What can hang from each mark
k550: k331
k951: k674 k960
k674: k516 k951
k672: k960
k331: k318 k550 k606
k606: k331 k640 k960
k640: k606 k672
k960: k606 k951
k516: k674
k318: k672

Each row was made from one small tree. The marks that hang from a mark follow it in brackets, in the order of their numbers. Every link used is in the known rows. Write each row's tree.
In the rows, 128 means zero.
Known rows
k951[k674 k960[k606[k640[k672]]]]: [153  73 129 112 127 155 161 108 134 171  94  56 102  97 126 101 132 130
 102  98 174 134 137 112 134  92 108  80]
k640[k606[k331] k672[k960]]: [153 106 105 105 179 118 107 130 118 129 103 158 149 132 128 142  79 146
 135 112 162 148 121 113  95 181 170 106]
k672[k960]: [114  93 110 126 174 128 107 139 157 141 115 155 137 126 145 143 134 115
 125 159 163 105 110  94 172 152 192 113]
k550[k331[k318 k606[k640]]]: [122 162 111 117 177 138 135 121 157 125 134  87 210 106 186 113 137  79
 108 121 157 159 119  68 150 120 119  51]
k672[k960[k606[k331[k318]]]]: [131 129 104 127 148 124 142  92 187 101 138 163 185 128 166 126 131 118
 121  95 164 111 121  97 147 157 140  77]
k640[k672[k960]]: [135  79 112 118 187 130 101 141 127 124  97 159 139 109 127 104 118 153
 137 156 164 134 107  99 168 166 170  97]
k960[k951[k674]]: [ 70 101 141 140 138 117 163 141 117 192 120 143  92 159 130 141 134 142
 130 129 116 137 143 128 150  98 173  88]
k550[k331]: [119 138  78 118 167 125 120 146 136 143 101 134 148 133 121 164 108 126
 113 153 148 136 111  89 119 139 202  72]
k516[k674[k951[k960]]]: [114 142 105  85 163 125 201 167 128 151 129 126  79 162  90 177 131 102
 114 187 128 123 127  75 110 104 201 107]
k951[k674[k516] k960[k606[k640]]]: [125 122 138 111 114 156 156  97 157 166  85  29  85 141 123 125 135  82
  66  89 138 104 119  97 144  90 138  97]
k331[k606[k960[k951]]]: [ 60 150 164 123 139  99 163 174 128 177 144 126 143 139 136 118 149  99
 120 126 165 135 153 119 199 143 135  60]
k640[k672]: [128 105 105 117 169 123 120 163 107 147  94 157 129 109 125 120 112 160
 127 141 148 165 117 102 149 153 178  89]
k606[k331[k550]]: [118 140 108  95 181 126 147 159 149 138  81 106 144 137 101 151 116 154
 120  66 138 137 106  93 113 132 211 102]
k318[k672[k960[k951]]]: [ 76 116 124 131 171 120 145 126 119 152 131 201 109 154 126 127 153 151
 123 147 142 109 139 111 164 117 154  93]
k640[k606 k672[k960]]: [144 105 108 107 176 119  79 135 106 149  93 157 144 110 142 131  99 137
 126 146 183 153 128 117 154 182 169 107]
k318[k672[k960[k606[k331] k951]]]: [102 117 131 136 141 116 157  97 139 131 132 193 118 168 125 122 137 150
 115  86 160 104 135 118 127 127 135  79]
k951[k674[k516] k960]: [ 87 131 118  89 144 150 154 125 128 151  92  73  83 153  99 158 121 129
  95 126  91 112 105  95 125  82 188 109]
k960[k606[k331[k550]]]: [140 141 122 106 158 116 140 137 166 136  71  96 146 139 123 144 124 150
 103  45 170 136 121 107 122 141 189  78]
k640[k606]: [108 145 101  99 149 102 108 151 117 186 102 148 132 129 150 174 112 115
 103 128 157 157 124 125 138 160 204 107]
k516[k674[k951]]: [124 126 125  95 164 105 181 178 123 154 114 167  96 174 121 169 133 105
 125 179 127 141 122  81 136 130 208 105]
k606[k331[k550] k960]: [117 139 113  74 142 122 159 168 127 152  97  95 147 127  91 156 116 124
 125  65 166 117 105 107 126 147 188  92]
k672[k960[k606[k640] k951]]: [122  82 149 187 142 120 131 106 168 167 125 130 129 139 146 104 165  79
  95 124 200 102 140 112 194 155 129  83]
k606[k331[k550] k640[k672]]: [169 105 122 105 178 144 146 154 117 132  79  82 145 101 102 104 116 146
 124  61 159 161 103  86 101 147 164  90]
k951[k674 k960]: [ 84 111 107  88 147 138 164 132 137 178 106  81  90 131 120 158 125 137
 121 132 120 116 119 108 119  80 180 114]
k318[k672[k960[k606[k640] k951]]]: [116  94 145 152 135 129 150  95 139 166 122 163 111 142 147 102 166 103
  94 113 191  99 142 122 184 124 106  82]
k331[k550 k606[k640 k960[k951]]]: [ 95 139 184 121 150 118 168 170 130 178 118  49 160 120 125  92 163  76
 102  79 193 130 145 114 203 132 111  70]
k674[k516]: [102 154 121 118 153 121 118 151 130 142  81 136 122 147 117 145 122 117
  89 128 108 133 104  76 155 149 213  98]
k674[k516 k951[k960]]: [ 99 155 127  86 172 141 156 137 133 159 107  95  97 162  74 175 116 114
  72 166  94  91 106  76 112 114 209 100]
k674[k516 k951[k960[k606[k331]]]]: [124 163 134  91 147 130 178 102 155 138 108  90 105 173  81 174  99 120
  69 114 105  84 115  76  77 126 197  81]
k606[k331 k640 k960[k951]]: [ 97 120 144 149 105 123 191 150 121 186 154 130 128 146  90 136 130  74
 124  91 163 113 127 117 125 144 146  81]
k674[k951[k960[k606[k331]]]]: [125 138 124  93 152 124 185 123 158 169 124 100 108 157  93 180 104 124
  96 114 144  91 120  93  76 112 184  82]
k951[k674[k516] k960[k606]]: [109 137 127 101 118 150 145 104 154 152  78  67  89 152 119 141 126 125
  75 101 122 106 122  97 145  96 168  94]

Write each row's tree
[157 106 109 123 137 151 165 116 138 141 109  82 123 100 102 114 113 126
 105  75 182 135 120  89  86 136 132  75]
k951[k960[k606[k331 k640[k672]]]]
[135 111 136 109 152 138 175 117 154 192 116  75 109 128 117 156 139  77
  77 138 170  86 123  94 133 108 149  85]
k674[k951[k960[k606[k640]]]]
[121 151 140  95 150 133 150 116 151 158  96  84  97 160  93 167 119 108
  52 147 123  83 121  82 135 129 186  83]
k674[k516 k951[k960[k606]]]
[124 110 116  97 150 120 127 104 147 141 103 173 124 131 160 124 146 131
 101 111 181  99 119 114 183 137 144  90]
k318[k672[k960[k606]]]
[147  85 159 124 198 134 112 135 141 125 111  99 165 101 173  66 134 110
 135 130 182 143 122  85 194 162 107  85]
k331[k606[k640[k672[k960]]]]
[112 162 124  82 147 115 131 160 133 145 117  93 177 129 143 136 112  91
 118 136 178 130 127  93 161 139 148  50]
k550[k331[k606[k960]]]
[ 93 121 166 152 116 116 147 107 133 165  87 117  93 181 128 121 137 129
  81 104 117 126 144 119 165 119 155  76]
k960[k606 k951[k674[k516]]]
[ 64 150 144 120 184 122 154 112 137 117 161 183 172 132 183  95 166 141
 128 126 135 138 150 107 191 107 100  67]
k331[k318[k672[k960[k951]]] k606]
[ 82 135 177 139 127 111 173 162 127 191 148  96 140 133 145 108 158  61
 111 112 183 129 143 111 199 136 107  60]
k331[k606[k640 k960[k951]]]
[114 159 109  72 108  99 151 155 105 184 128 139 147 143 119 181  93  87
 122  87 172 130 118 132 104 163 181  98]
k640[k606[k331 k960]]
[151 103 115 129 157 135 154 146 111 149 113 132 135 115 115 117 109 129
 135  94 150 155 104  85  96 145 159  83]
k606[k331 k640[k672]]
[141 141  69  95 155 137 119  79 153 100 121 175 181 113 168 129 138 129
 102 118 177 110 123  98 151 121 122  52]
k550[k331[k318[k672[k960[k606]]]]]
[152 139 105  73 182 124 119 154  96 145  68 110 155 123 103 140  86 168
 122  58 156 185 123 113  90 163 185 102]
k640[k606[k331[k550]] k672]
[ 97 166 125  79 196 123 137 154 163 123 102  88 203  96 176 113 158 139
 111  91 140 177 128  89 189 122 151  73]
k331[k318 k550 k606]
[129 160 104  79 170 112 126 146 128 158  84 105 154 143 113 171  98 134
 111  62 150 158 114 117  90 154 213 111]
k640[k606[k331[k550]]]
[109  84 159 157 132 118 165  98 162 148 120 136 112 179 131 125 127 138
 135  88 156 106 142 127 134 113 143  82]
k672[k960[k606[k331] k951[k674]]]
[ 70 125 157 144 141 122 147 131 117 167  92 128  84 181 112 135 131 133
  99 125  83 132 132 107 151 103 180  89]
k960[k951[k674[k516]]]
[ 94 175 119  46 197 125 160 138 133 121 104 116 183 104 173 104 162 160
 110  67 136 169 128 104 180  92 125  74]
k331[k318[k672] k550 k606]
[ 95 114 134 137 144 113 143 110 136 151 123 188 118 151 144 115 154 141
 100 122 172 107 146 132 185 129 134  76]
k318[k672[k960[k606 k951]]]
[100  74 156 157 140 116 136 100 156 162 112 129 110 163 153 116 143 136
 116 129 172 107 156 128 186 120 132  82]
k672[k960[k606 k951[k674]]]
[ 63 147 192 109 120 118 170 149 112 173 114  87 114 178 129 109 131  99
 112 104 118 123 146 115 189 107 124  65]
k331[k606[k960[k951[k674[k516]]]]]
[ 95 110 151 149 113 112 173 112 139 178 118 132  98 182 130 133 127 142
 122  70 141 134 150 131 111 106 154  70]
k960[k606[k331] k951[k674]]
[ 97  96 138 172 146 111 121 118 159 149 122 155 133 150 145 123 152 122
 102 136 187 111 149 123 195 155 159  81]
k672[k960[k606 k951]]
[ 81  73 148 148 164 125 142 124 139 170 125 145 102 162 133 128 139 129
 137 145 137 109 137 123 167 109 152 103]
k672[k960[k951[k674]]]
[144  91 123 108 123 131 139 161  94 176 113 121 139  89 121 107 129  93
 124 118 191 134 110 105 166 153 124  81]
k606[k640[k672] k960]
[ 75 135 127 132 113 111 179 163 115 172 149 158 126 151  88 150 122 109
 131 102 149 116 132 122 125 146 168  74]
k606[k331 k960[k951]]
[178  97 128 112 161 140 142 132 143 130  66  74 151 108 116  95 122 140
 105  35 193 153 115  94 118 155 136  72]
k960[k606[k331[k550] k640[k672]]]
[ 94 132 158 146 114 118 169 106 139 150  96 119  92 198 112 134 114 133
  94  73 106 125 139 111 116 116 160  64]
k960[k606[k331] k951[k674[k516]]]
[116 142  62  87 180 145 124 103 133  95 136 185 185 116 152 137 130 132
 118 146 142 113 112  88 138 113 139  68]
k550[k331[k318[k672[k960]]]]
[156  63 123 133 177 148 112 130 131 145 103 128 141 105 134  91 124 108
 130 143 181 125 106  87 168 162 142 103]
k606[k640[k672[k960]]]
[115 175 103  82 171 143 160 112 131 123 132 118 193 106 189 102 142  97
 105 105 149 147 124  75 139  88  93  43]
k550[k331[k318[k672] k606[k640]]]
[103 104 147 105 110 111 148 152  49 213 111 134 114 137 112 124 109 133
 133 111 168 163 160 167 144 131 119  76]
k640[k606[k960[k951[k674]]] k672]
[158 122 103 101 181 150 159 138 125 115  99  98 188  80 115  96 135 146
 131  47 150 170 106  84 112 134 134  76]
k606[k331[k318 k550] k640[k672]]
[156  91 162 105 230 141 107 142 152 111  72  54 182  95 151  55 143 126
 127  96 191 145 120  81 198 149 116  85]
k331[k550 k606[k640[k672[k960]]]]
[ 93 124 112 135 138 120 149  90 133 126 144 207 149 128 163 107 175 140
 103 113 165 118 152 123 196 119 107  67]
k331[k318[k672[k960[k606 k951]]]]
[113  91 145 149 117 127 161 166  83 188 131 133 131 108  97  98 141  93
 126 125 183 135 134 115 171 151 113  67]
k606[k640[k672] k960[k951]]
[ 83 147 160 105  95 111 145 138  77 199 104 116 108 178 103 151 113  87
  90 106 122 126 145 151 153 130 150  89]
k640[k606[k960[k951[k674[k516]]]]]
[123 102 137 148 113 132 179 156  90 168 143 141 134 125  78 104 119 106
 139  92 170 136 130 110 118 151 115  62]
k606[k331 k640[k672] k960[k951]]
